Each row comes from the steps of one path. Every step used is in the known rows, and no mark comes twice. Write the path behind each row, first mark first.
(in the rows, 128 means zero)
Known rows:
pumat pitezim: [153 102 116 128 120 104 153 122  41 174 156 127 126  99 118 103 152 149
 207]
tivogov sibo beral reni guvam: [150 142 105  94 138 152 186  73  63 173 158  99  97 137 112 123 110 128
 170]
pumat pitezim tivogov: [215 138 115 134 128  96 143 126  40 190 160 121 129  92 135  97 160 145
 214]
pumat pitezim tivogov fovupo beral: [203 138 118 129 123  99 116 125 105 197 126 122  94 137 135 114 192 131
 165]
beral fovupo tivogov: [125 165 108 120 104 121 136 117  96 145 130 164 142  74 141 140 154 147
 122]
pitezim tivogov fovupo beral reni guvam: [211 173  95 122 109 149 131  67  95 180 134 136  71 152 135 137 154 143
 103]
sibo tivogov: [185 134 111 127 129 103 167 112  79 185 135 133 133  98 123  94 131 140
 151]
guvam reni: [176 101 109 104 120 104 142 123  44 147 165 138  93 101 116  98 150 163
 111]
fovupo beral reni: [157 121 128 151 112 118 135  98  82 165 150 137  98 160 115 136 127 150
  87]
sibo beral fovupo tivogov: [115 158 110 120 115 113 153 111 129 160 120 152 132  80 137 134 140 132
 154]
pumat pitezim tivogov fovupo beral reni: [210 147 123 145 112 114 126  90  94 185 135 125  79 166 135 136 175 113
 164]
fovupo tivogov pitezim: [129 147 107 131 124 107 133 129  86 178 131 120  95  86 118 117 146 140
 115]
beral reni: [166 123 123 144 113 123 158  95  48 158 162 146 110 124 110 117 129 143
 135]
sibo tivogov fovupo beral reni guvam: [175 153  85 113 109 152 157  49 118 178 116 135  81 161 134 137 132 122
 109]
tivogov sibo: [157 128 132 108 143 114 144 140  60 168 154 111 126 110 107 103 154 148
 128]
pitezim tivogov fovupo: [221 157 119 123 128 106 136 121  91 181 131 149 107 102 124  92 188 138
 137]
beral fovupo tivogov pitezim: [126 165 101 116 115 123 137 117  98 148 123 150 107  79 132 141 167 124
 114]
beral sibo tivogov fovupo: [201 164 113 115 128 128 172 129 103 188 125 126 125 100 114 127 152 104
 142]
pitezim pumat: [190 124 148 141 131 105 143 131  60 172 138 119 153  88 118  91 156 173
 142]

Write each row's path:
[148 129 116 114 131 117 169 109 106 153 134 159 125 100 122 116 152 129
 161]  sibo beral fovupo
[126 154 132 121 132 118 158 107 107 179 142  98 106 126 121 135 110 117
 150]  fovupo tivogov sibo beral reni
[204 142 127 108 160  98 160 137  74 206 154  80 120 111 126  95 153 118
 241]  pumat pitezim tivogov sibo beral
[124 158 126 109 128 108 130 144  80 177 143 105 133  93 121 121 144 150
 116]  fovupo tivogov sibo
[212 147 126 110 145 105 142 142  40 191 162  91 132 104 132 104 169 132
 209]  pumat pitezim tivogov sibo
[158 137  91 119 108 157 168  64  30 159 169 140 105 114 118 124 116 159
 144]  beral reni guvam
[186 132 104 126 143 106 165 108  86 187 128 121  97 107 111  93 139 119
 143]  sibo tivogov pitezim
[190 162 115 134 128 115 152 140 106 197 141 105 132 121 118 142 113 135
 103]  fovupo beral sibo tivogov
[173 135 113 123 125 104 139 108 148 188 100 135 102 145 122 110 162 126
 101]  sibo tivogov fovupo beral
[204 162 107 126 143 125 174 137  79 193 143 102 110  95 106 129 127 104
 141]  beral sibo tivogov pitezim
[163 152 135 145 131  99 127 135  87 181 117  98 120  79 124 110 157 155
 124]  fovupo tivogov pitezim pumat
[165 149 122 125 118 129 127 147 115 177 134 124 101 130 104 147 163 133
  81]  tivogov fovupo beral sibo
[211 159 133 109 165  99 156 138  92 200 148  96 120 110 117  91 148 132
 167]  pitezim tivogov sibo beral
[199 166 113 127 128 122 174 136  74 192 151 117 147  89 116 127 118 128
 149]  beral sibo tivogov
[117 149 126 105 143 102 147 137 117 190 132  95 123 100 118 114 128 135
 151]  fovupo tivogov sibo beral
[219 170 120 129 124 119 124 146  96 201 142 103 106 125 129 148 179 117
 161]  pumat pitezim tivogov fovupo beral sibo
[121 175 120  95 120 126 135 132  93 150 134 131 145  85 135 148 161 134
 115]  beral fovupo tivogov sibo
[212 143 114 123 125 106 138 118  72 189 137 131 108 103 133  97 193 122
 212]  pumat pitezim tivogov fovupo
[195 162 110 134 140 118 154 140 112 202 132  92  96 129 111 147 126 113
  96]  fovupo beral sibo tivogov pitezim
